Known rows, with every step that occurs
tozasa -> zava: [  5 -20   9  -6  11 -14  -4  11  10  14  -2   6  -3 -46  25   8  16 -18
   6  12  12 -10   7  44   2  -1   0  19  20 -34  23 -16  15 -12 -10   9
 -19  -9  14   6  -5  -8 -11  -1  -1  -6  23   9 -10 -23]
vize -> miru: [  7 -41 -11   1  -3  -6 -30 -13  15  21 -12  33 -19  -5  14  10  16 -11
 -24  25 -10 -35 -23 -13   4  13 -17  17  -4 -16  -3 -26 -18  -4 -20  13
  14  13  25   1   7   5  -4  16 -17 -15  30 -13  -6 -13]
tozasa -> zava -> mivis -> gogi: [ 23 -15  40 -24 -22 -51   2 -10  16   6  12   8   5 -51  48   3  21 -15
 -22  41   6 -22   3  53   8 -19  -6 -21  70 -48  -6 -22 -14   3 -17  -7
  -6 -11   9 -11  28  -9  -2  21 -45 -18  19   1  -3  -6]
savode -> miru -> gogi -> mivis -> zava -> tozasa: [ 58  -1  18 -34 -51 -24 -16 -58  18  17  26  49  37 -44  54  15 -15  -4
   1  73  12  -9 -20 -10  12  18  -6  27   8 -52 -15 -25 -19  11   0   2
 -28  41  53  44  49 -17 -10  32 -48 -23   7 -31 -18  26]
gesi -> miru: [  5 -46  -1   5  14 -10 -30   3  25  25  -8  26 -33 -15  19  35  11  -3
 -14  18   6 -27   4  -1   3  11 -22  19  19  -7   6 -24  12  -6 -29 -22
   7   9  27   8  11 -14 -13  13  -6  -5   9  -1  -2 -16]
gesi -> mivis: [ -4 -22  14   3 -14 -27 -19  15  23  30 -11  45  -9  -3  27  11  10   8
 -16  12  -9  10  -8   9 -19   9  -7  24  34 -20   7 -23 -12  -3 -23 -10
  -8  -1  17   6   0   0 -17   4  -7 -12   6  -4  -5  -5]
lupum -> miru -> zava -> mivis: [ 28 -35  15 -30  -7 -24 -18 -14  19  14  10  25  40   7  32  11  17   5
 -30  51  -9 -11 -11  57  -3  11 -18 -17  39   4   9   7  -7 -43 -11 -84
 -21  11  14  16  24   0  -2  34   2  -6   2 -22 -24  -9]
gogi -> mivis: [ -7 -22   7  -3 -11 -14 -17   1   7  13  -2  17  37 -25  30   3  20   5
   8  66  10  -5  -5  14 -13  18  -6  14  -4 -33  17 -22   5   0   0  27
  -3  17  30   5  -9 -14  -2  15 -15 -33  15 -18 -16  -6]
savode -> miru: [  8 -22   7  -9   8   1 -12 -13  20  24  -9  22 -25 -15  22  51  -8 -11
  -4  35  -5 -10 -18 -33  -1  18   4  -2  -4 -21  -3 -24  -1  -1 -18  -7
 -22  -4   9   9   6   0  -3   8  23   0   9 -14   4   2]
zava -> miru -> savode: [ 15 -30  -9   8   4  -6 -28 -25  34  10   5 -12   6 -14  19  34  11   4
 -37  20  -1 -16   7 -12  -6  -7   2  27   7   1 -30 -27  -2 -23 -20 -43
  13   9  19  44  11  20  15  13  15   2  -5 -11 -14 -11]
gogi -> miru: [  8 -31 -14  -1  10  -1   8 -14  20  12 -11  12  44 -14  21  24  14  14
   2  30  11  13   7 -10   4  23   0  26   4 -22  17 -14   7   3  -6  18
  14  27  39   2  10   4  -3  23   0 -24  -2  -6 -10  -3]
vatan -> miru -> zava -> mivis -> gogi: [ 51 -55  52 -40 -33 -51 -49 -16  26 -11  21  15   4  -3  50  38  25  15
 -40  53 -26 -50  17  39   4  -4  12 -25  51 -25 -28  11 -16 -28  -9 -79
  -3  -6  18 -18  31  -6 -22  47 -26  -1  22  -8  -2   0]
savode -> miru -> zava -> tozasa: [ 45 -18  12 -26 -12 -18 -24 -46  41  39  24  29 -11   8  27  36 -37   0
  -2  13 -13 -23 -26  12  12  31  -7   9  15 -11 -11 -33   2 -34 -14 -35
 -41  -5   9   7  32   2  -2  22  11   7  15 -16 -16  -2]
savode -> miru -> vize: [ 24 -49   8  -4  -3 -12 -25 -25  37  19  -3  31 -23 -18  26  45 -16 -12
 -15  28 -18  34 -31 -39   1   1  12   5  -1  -6 -11 -31  -5  -6  -7 -10
 -12 -19  13  25  14  29 -15  11  24   7   5 -29  -7  17]
tozasa -> zava -> miru -> gogi -> mivis: [ 32 -29   6 -32 -13 -25  -3 -19  21   2  15  35  32 -63  52 -11  34   6
  -9  66   3  15   9  50  -2 -10  12  22  15 -53 -23 -25  -3   4  -2  -9
  -4  17  24  28   5   0  -7  21 -22 -29  19 -10 -31  -1]
savode -> miru -> gogi -> mivis -> zava: [ 45 -16  20 -28 -33 -11 -19 -29  -1 -12   0  53  12 -49  52  32  25   1
  -4  95  12 -10 -25 -19   3   8  14  19  -2 -50 -21   4  -7   7   8  14
 -21  29  52  39  15 -11 -30  27 -26 -21   4 -34 -10  28]
tozasa -> zava -> miru: [ 14 -39  12 -10  18 -15  -1 -13  29  19   4  11 -18 -53  28   5  20  -5
 -15   9   1   3  14  37 -10  -5  -4  16  26 -37 -17 -22   8 -14 -18 -31
 -16   5  13  16  17   3   7  18  -4  -1  27  16 -17 -27]
mivis -> gogi -> miru -> zava: [ 53 -36   2 -28  -8 -29   1 -22  12 -17  -3  20  39  -2  39  25  23  33
 -10  21  -5   9   3  21  10  15  15  10  57 -39  16  14   4 -14   7  11
  18   1  30 -21  28  17 -31  33 -11 -23 -13  -8 -15  14]
gesi -> miru -> gogi: [ 25 -37  -2 -15   8 -20 -30   5  26  22   3  41 -16 -11  25  25  14  -2
 -18  27  -4 -14   1  -3  19  10 -11  26  19 -11 -19 -12   2  11 -22 -29
  15  15  28  26   6 -10 -31  13   0  -6  -2 -13  -2   2]
tozasa -> zava -> miru -> vatan: [ -3 -40  -2 -11   4 -20  -6 -13  46  20   2  43 -29 -60  22  26  26 -11
 -20  15  23 -17   6  49 -11  -9  13  22  39 -25 -24 -32  15 -65  -1 -40
 -21   6   3  34  19  13  10   9  16   3  22   6 -16 -20]
mivis -> zava: [ 23 -22  25   4  -9 -13 -23  -6   3   3  -5   7 -10 -32  28   9  21  -3
  -4  16  19 -17   2  -5  -8   7 -12  23  15 -37   2  11   7 -13  -5  -1
 -14  27  48  23  18 -11 -13  21 -28  -6  14   4  -3  -6]
tozasa -> zava -> mivis -> gogi -> miru -> savode: [ 46 -16   6 -14 -17 -33  20 -40  27 -19   8  -8  68 -62  56  43  31   7
 -39  61  14 -32  12  39  28 -32  18   4  71 -30   9 -23  -9 -13  -7  16
  13   0  21  10  36  13  -7  15 -27 -26 -15  -6 -22   1]
miru -> lupum: [  4  11   0 -19  10 -13 -28  10  14  25  -1  36  12   0  18  -4  32  -6
 -10  14  15  13   6  13  -8  25   5  21  12 -18 -10  -4  23  -2  -4 -14
 -10  -3  17  29 -20   5 -12  24  20 -15   1 -47   3   2]
mivis -> zava -> miru: [ 27 -42  22  -1  -8 -14 -26 -30  17  15  -2  14 -29 -34  31   4  22   9
 -25  16  11  -4  11  -5 -22   2 -12  18  16 -41 -30   8  -3 -16 -14 -42
  -8  35  45  34  38  -4   7  40 -30   1  18  11 -10 -13]
mivis -> gogi -> miru: [ 23 -30  -3 -17  -6 -20  10 -27  11  -3  -8   4  44 -24  32  31  17  19
  -2  24   5  23  11 -15   7  12   4  -1  43 -48  21  -8  -6  25  -2  30
  34  18  29 -17  30   7 -12  36 -25 -31 -14  -4   3  11]
lupum -> miru -> gogi -> mivis: [ 11 -18 -14 -40 -19 -16 -14  -7   1   2   8  37  94 -25  38   3  28  -6
   2  75  -2  31  -1  14   3  10 -12   4   7 -30  32  -4  -5  13   5 -21
  17  38  34  26   0  -8 -17  24 -23 -41 -10 -28 -19  19]
zava -> miru -> vize: [ 23 -64   5  -5   3 -23 -29 -28  42  24  10  22 -16 -21  22   1  -1   9
 -25  12 -19  52  -8  -7 -14  -8   3  11   5 -11 -33 -29  -2 -10 -13 -45
  13   7  23  32  22  31   5  28   3   3  11 -11 -21   1]
savode -> miru -> gogi -> mivis: [ 23 -15   4 -35 -22  -9 -13 -21  11   4   4  50  29 -21  43  33  12  -4
   0  94   1   4 -28 -21   8  17  16  12 -11 -31 -13 -24 -10  15   1  15
  -9  16  27  22 -10  -4 -17  14   2 -23   2 -42  -9  25]
savode -> miru -> gogi: [ 28 -12   2 -31   2 -11 -15 -13  19   8   3  39  -4  -9  29  44   3 -10
 -12  42 -15   5 -25 -41  13  21  15   9   3 -22 -33 -17  -3  15 -15 -17
  -9   2  15  29  -9   7 -18  10  24  -1  -1 -29   4  23]
vatan -> miru: [  7 -58  11  -7  -2  -7 -45   3  16   9  -1   7   4 -18  19  44  16  -8
 -10  19 -11 -28  26  -5  -1  11   4   7  -6 -20  11  -8   3  -3 -20 -50
   5   9  33   3   0 -10 -10  22   4  -4  25   2  10 -20]
vatan -> miru -> gogi -> mivis -> zava -> tozasa: [ 49 -29  27 -33 -58 -34 -47 -43  13  -5  36  34  65 -42  51  11   9   5
   0  64   3 -25  31  19  14  11  -3  30  -1 -48  -2 -12 -17   8  -3 -38
  -3  55  75  40  44 -32 -22  47 -67 -29  26 -10 -10   1]
vatan -> miru -> vize: [ 23 -80  13  -5 -10 -20 -57  -9  30   6   4  10   9 -18  24  38   6  -7
 -21  16 -26  12  20  -9   1  -7  15   7  -5  -5  11 -15  -3  -9  -8 -52
  16  -2  35  23   6  16 -20  23  11   1  22  -8   3  -6]
vatan -> miru -> lupum: [ 11 -23  10 -24   3  -8 -52   9  19  15  -4  32  17  -9  21  32  39  -4
 -19  15  -4  -9  34   9  -6  22  19  16  -6 -19  -2   3  18  -4  -9 -58
  -4   6  30  25 -12   0 -20  32  16 -11  16 -38  16 -10]

Rows
[ 30  -6  26  -2 -28 -26 -22 -37  25  29  21   9   8 -26  24  -8 -14  -5
   1  -1  16 -15   8  10   5  14 -31  24  21 -39   5 -16  -3  -7 -18 -13
 -21  35  51  30  52 -19   7  35 -52  -9  19  10  -7  -9]  mivis -> zava -> tozasa
[ 22 -30  22 -25 -21 -34  14 -34  19   1   8  14  45 -22  48  20  22  22
 -20  54   8   5   1   2  12   1   0 -18  53 -37 -14 -23 -21  20  -8   2
  24  24  28 -12  39  -1   5  44 -40 -35  -7 -11  -7  20]  zava -> mivis -> gogi -> miru
[ 43 -57  -4 -15 -18 -33  -2 -33  28  -1   3  15  45 -25  31  23   8  19
 -10  19 -10  65   1 -19  13  -8  13   6  47 -32  18 -15 -12  20   8  26
  45   1  32  -3  32  32 -26  34 -22 -29 -18 -13  -9  24]  mivis -> gogi -> miru -> vize
[ 31 -13  12 -18  -9 -35 -31 -25  36  37  29  16  12  15  22 -10 -25   7
   4  -2  -6 -15  -6  39   9  27 -22  25  25 -12  -2 -29   4 -36  -6 -33
 -27   6  16   8  24  -5   2  23  -3  -5  16  -5 -20 -12]  miru -> zava -> tozasa
[ 53 -13   5 -24 -60 -32 -30 -60  17  17  25  61  36 -31  46 -22   8  -1
 -16  68   2 -35 -19  17  15  10 -24  41   4 -53 -17 -29 -37  13  -3  23
   6  58  65  36  51 -18 -15  42 -91 -43  34 -25 -26  11]  vize -> miru -> gogi -> mivis -> zava -> tozasa
[ 26 -56 -13   0   0 -14  -5 -25  37   8  -3  18  41 -20  24  21   2  16
  -4  22  -3  55  -3 -12   7   3  12  30   9  -9  17 -19   4   0   3  18
  23  13  43  20  15  30 -13  24   9 -19 -10 -19 -19  10]  gogi -> miru -> vize
[ 36 -34  10  10 -28 -12 -28 -44  23 -12   1   3  28 -58  44  25  34  20
 -33  69  20 -35   2   7 -19 -15   4  35   3 -29 -13  -6  -5 -31  -2 -16
  -1  41  56  55  31   3   5  25 -33 -16   2 -16 -31  -2]  gogi -> mivis -> zava -> miru -> savode
[  8 -43  14  -7 -38 -21 -26 -36  25  -1  -2  60  -7 -58  38  17  44  13
 -21  72  39 -25  -6  21 -28  -8  10  28  21 -36 -29  -8   3 -57  16 -20
 -10  47  50  48  40   1   7  33 -33 -18  16 -18 -20   3]  gogi -> mivis -> zava -> miru -> vatan
[ 43 -41  14 -13 -24 -25 -32 -12   9  -5   2  57   6 -49  50  18  38  11
 -15  74  17 -30   3  14   9   0  -8  41  19 -40  -5   6   1   1  -2  -2
   5  42  69  40  23 -29 -40  28 -52 -26   3 -17 -17  11]  gesi -> miru -> gogi -> mivis -> zava
[ 48 -27  -7 -17 -23 -30 -40 -44  41  37  20  40  -6  18  19  -9 -14   2
 -24   7 -21 -49 -29  33  18  24 -29  29  12 -10 -10 -37 -17 -36 -19 -15
 -10   7  23   3  37   6  -1  29 -23 -10  38 -15 -28 -14]  vize -> miru -> zava -> tozasa
[ 19 -45   9 -29 -22 -20 -45  -2   9 -15  12  30  61 -26  44  28  30   2
  -7  80  -9 -13  24   7   6  10  15  13 -17 -34  -1  -7  -8  12  -2 -27
  16  28  47  22 -13 -16 -27  26 -15 -26  17 -20  -5   4]  vatan -> miru -> gogi -> mivis
[ -8 -25  -3 -13  -5  -2 -14 -12  38  17 -12  56 -33 -25  15  73   6 -19
 -12  41  16 -24 -29 -28  -1  13  19   7  16  -9 -19 -27   8 -46  -2 -16
 -26  -4   2  30   9  10   0   1  43   4   5 -28   2  15]  savode -> miru -> vatan
[  7 -18  31 -10  -4 -25   0  -2  23  20  13  10   1 -47  40  -4  20 -20
 -16  46   9 -29   3  61   4 -10  -8  -2  30 -26 -12 -29  -2 -18 -18 -16
 -26  -1  17  13  12 -14   8  12 -12  -7  29   0 -15 -23]  tozasa -> zava -> mivis
[ 31   2  -5 -33  -2 -24   2 -20  14   9 -13  36  54 -20  33  13  42  19
 -13  20  13  40  14   1   2  18  19  11  48 -45   8   3   9  21   4  16
  26   8  29   5  15  16 -23  47 -13 -39 -24 -46   5  22]  mivis -> gogi -> miru -> lupum
[ 39 -12  21 -21  -2 -13 -30 -22  17  21  -5  41 -20 -32  31 -10  45  12
 -33   8  17  14  14  14 -24  10   5  32  21 -36 -41  15  19 -14  -7 -52
 -18  28  47  53  25   5  -6  52 -15  -3   8 -36  -5  -2]  mivis -> zava -> miru -> lupum
[ 37 -12  19 -22 -31 -26 -23  -8  -4 -12   9  40  40 -43  49 -11  35   8
   3  77  18  -5  -5  10  -2   3   5  35  10 -51  -7  14  -6   5  15  19
  -2  42  62  40   2 -16 -25  27 -46 -32   8 -26 -16  14]  miru -> gogi -> mivis -> zava
[ 25 -29  -5   4  13  -9  -8 -24  35   3   7  -9   4 -57  29  34  18  -4
 -32  12   3 -28  13  32  -3 -20  10  26  24 -13  -7 -29   7 -38 -17 -31
  -7  -4  10  38  11  13   5  -2  11   3  10   5 -20 -25]  tozasa -> zava -> miru -> savode
[ 27 -44  35   4 -27 -29 -22 -17  24  20 -11  45 -41 -35  41   7  19  23
 -39   8  -4  11   2   5 -34  -7  -6  30  49 -46 -28   0 -18 -16 -22 -50
 -17  26  45  29  47   3 -10  34 -37  -3  12   9 -14  -8]  gesi -> mivis -> zava -> miru
[ 33  -8  17 -20 -20 -12 -26 -31  12  13  -2  51  13 -47  45 -21  55  24
 -24  54  27   9   9  31 -30   9   7  32  14 -49 -28  12  13 -16   5 -24
 -18  36  57  51  27  -3  -3  54 -31 -27  10 -54 -18   4]  gogi -> mivis -> zava -> miru -> lupum
[ 44   5  17 -28 -53 -38 -21 -42  13  14  35  37  60 -33  48 -24   4   1
   9  56  18  -3   0  22   9  18 -17  37  10 -51  -8 -16 -14  13   5   7
  -8  52  61  43  36 -29 -13  40 -68 -34  11 -21 -20  14]  miru -> gogi -> mivis -> zava -> tozasa
[ 11 -19  31 -11 -29 -49 -21   9  16  15 -10  41  -6 -16  38  16  11  10
 -22   3 -14  15  -2  -3 -17   1  -4   4  75 -46  10 -17 -24  12 -19  -1
  15  -9  13 -14  25   4 -25  17 -36 -23  -3  -3   8  12]  gesi -> mivis -> gogi
[ 17 -11  39 -22 -25 -49 -10 -15  10  10  12  15   6 -13  40   4  13  -1
 -22  47   2 -10  -1   4  -1  -5  -9 -24  54 -32 -27 -20 -27  14 -23 -16
  10   6  14  -6  29 -10   4  36 -41 -20   6 -16   5   7]  zava -> mivis -> gogi
[ 24 -42  24  -5 -23 -13 -18 -34  12   7   1  26   2 -53  41  -3  30  19
 -12  62  18  -4   8  17 -26   0  -8  23   5 -52 -12   0  -3 -14  -2 -10
 -10  45  56  28  37 -10   3  44 -52 -23  23  -7 -26 -11]  gogi -> mivis -> zava -> miru
[ 40 -43  19 -14 -21 -29 -34 -26  29  16   8  47 -23  23  36   1  22   5
 -49  63 -17 -67 -38  41  10   7 -10  10  17  -3 -39 -20 -23 -43 -16 -25
 -13   4  23   2  16   5  -7  32 -16  -4  40 -28 -31  -9]  vize -> miru -> zava -> mivis
[ 15 -39  -5   3  -3  -1 -52  -4  25  -8   3 -19  33  -9  21  72  20  -5
 -33  28 -11 -50  26 -14   6  -3  16  17 -10   1  17 -11   3 -24 -14 -54
   9   3  36  28  -5   6 -15   6  18   0   8  -7   3 -15]  vatan -> miru -> savode
[ -7 -32 -23  -2   2  -3   7 -14  39   7 -13  47  33 -22  19  48  29   9
  -2  32  32   0  -2  -2   5  15  17  33  22  -7   8 -20  15 -43  18  10
   7  29  30  24  11  16  -1  13  18 -21  -7 -17  -8   8]  gogi -> miru -> vatan
[ 24 -75  -3  10   7 -26 -38 -12  48  29  -4  31 -32 -21  18  32  -1  -1
 -22  14 -11  15  -8   0   8 -11 -11  26  21   3   4 -30   7 -10 -20 -25
  16  -6  25  22  19  11 -23  15   0   2   4 -12 -10   4]  gesi -> miru -> vize
[ 16   9   1 -25  11   0 -21 -12  23  33  -9  48 -15  -9  20  41  18 -10
 -17  28   3   8 -15 -18  -4  27  17  10   4 -15 -15 -10  18  -1 -11 -22
 -26 -12   8  28  -9  10 -10  19  34  -7   0 -64   7  12]  savode -> miru -> lupum
[ 15 -54 -15 -11  -4 -14 -21 -12  31  17  -2  16  41 -19  15  13  -2 -12
 -15  12 -17  56  -5   0  -5  -6 -16  -3  17   0  38 -14   2  -8  -4 -45
  14   7  18  29  20  24 -14  17  -1 -10  -9 -18 -13   5]  lupum -> miru -> vize
[ 14  -5 -14 -18  -3  -8 -39  -8  14  28 -12  60  -6   7  18  -6  37  -6
 -37  22  -5 -18 -16   0   0  21   2  30  -3 -16 -16 -15   1  -2 -13   0
   2   7  24  24  -7  14 -11  25  -2 -20  20 -60  -3  -3]  vize -> miru -> lupum
[ 33 -20  -6 -30  -9 -27 -21 -33  34  33  25  16  55   8  20   3 -22  -2
  -1  -2 -13   3   3  50  10  24 -34   8  34  -9  38 -15   5 -35  -8 -73
 -17  16  19  14  48  -3   2  31 -11 -13   1  -8 -26  -9]  lupum -> miru -> zava -> tozasa
[ 49 -28   2 -20 -45 -21 -32 -28  -1 -14   0  66  21 -39  48  -8  45   0
 -28  86   3 -34 -22   2   9   3  -6  41  -3 -47 -17   4 -24   7   4  36
  12  44  70  38  19 -10 -28  33 -61 -40  26 -31 -23  13]  vize -> miru -> gogi -> mivis -> zava
[ 19 -17 -14 -36   2 -12 -15  -1  10   3   4  24  60 -10  20  14  17 -15
  -8  28 -11  35   2  -2   8  13 -12   2  21 -16  18   3  -6  13  -7 -50
  19  27  27  35   1   1 -13  19   1 -19 -13 -20  -4  10]  lupum -> miru -> gogi
[ 27 -25 -13 -23  -8 -19 -31 -11  14   8   0  51   0   2  23   3  21 -11
 -33  33 -21 -15 -22 -21  17  10  -2  26   1 -20 -28 -13 -25  15 -15   8
  22  20  31  22  -7   8 -22  17  -9 -18  22 -27  -7   4]  vize -> miru -> gogi
[ 45 -28  30 -45 -29 -48 -16 -21  18   0  14  19  41  -2  42  14  22   8
 -38  47 -14  -4 -10  50   3  -4 -15 -34  78 -21   6  14 -19 -21  -6 -74
   0   2   4  -5  45   2  -7  44 -35 -17  -8 -19 -13  13]  lupum -> miru -> zava -> mivis -> gogi
[ 53 -50  24 -22 -26 -49  18 -43  31  -5  13  17  44 -66  58  14  18   9
 -29  50  -1  35   4  46  17 -32  16  -7  70 -41   3 -27 -15   9   4  20
  18  -6  24   1  51  25 -16  34 -39 -26  -1 -13 -22  17]  tozasa -> zava -> mivis -> gogi -> miru -> vize
[ -8 -40   1  -9   1 -14 -21 -19  47  22   2  49 -27 -23  15  27  19   2
 -21  20  17  -5  -6   4 -17   5   8  21  26  -8 -38 -25  -1 -47  -1 -53
  -5  19  11  37  18  18  16  19  16  -1  14 -12  -9   0]  zava -> miru -> vatan
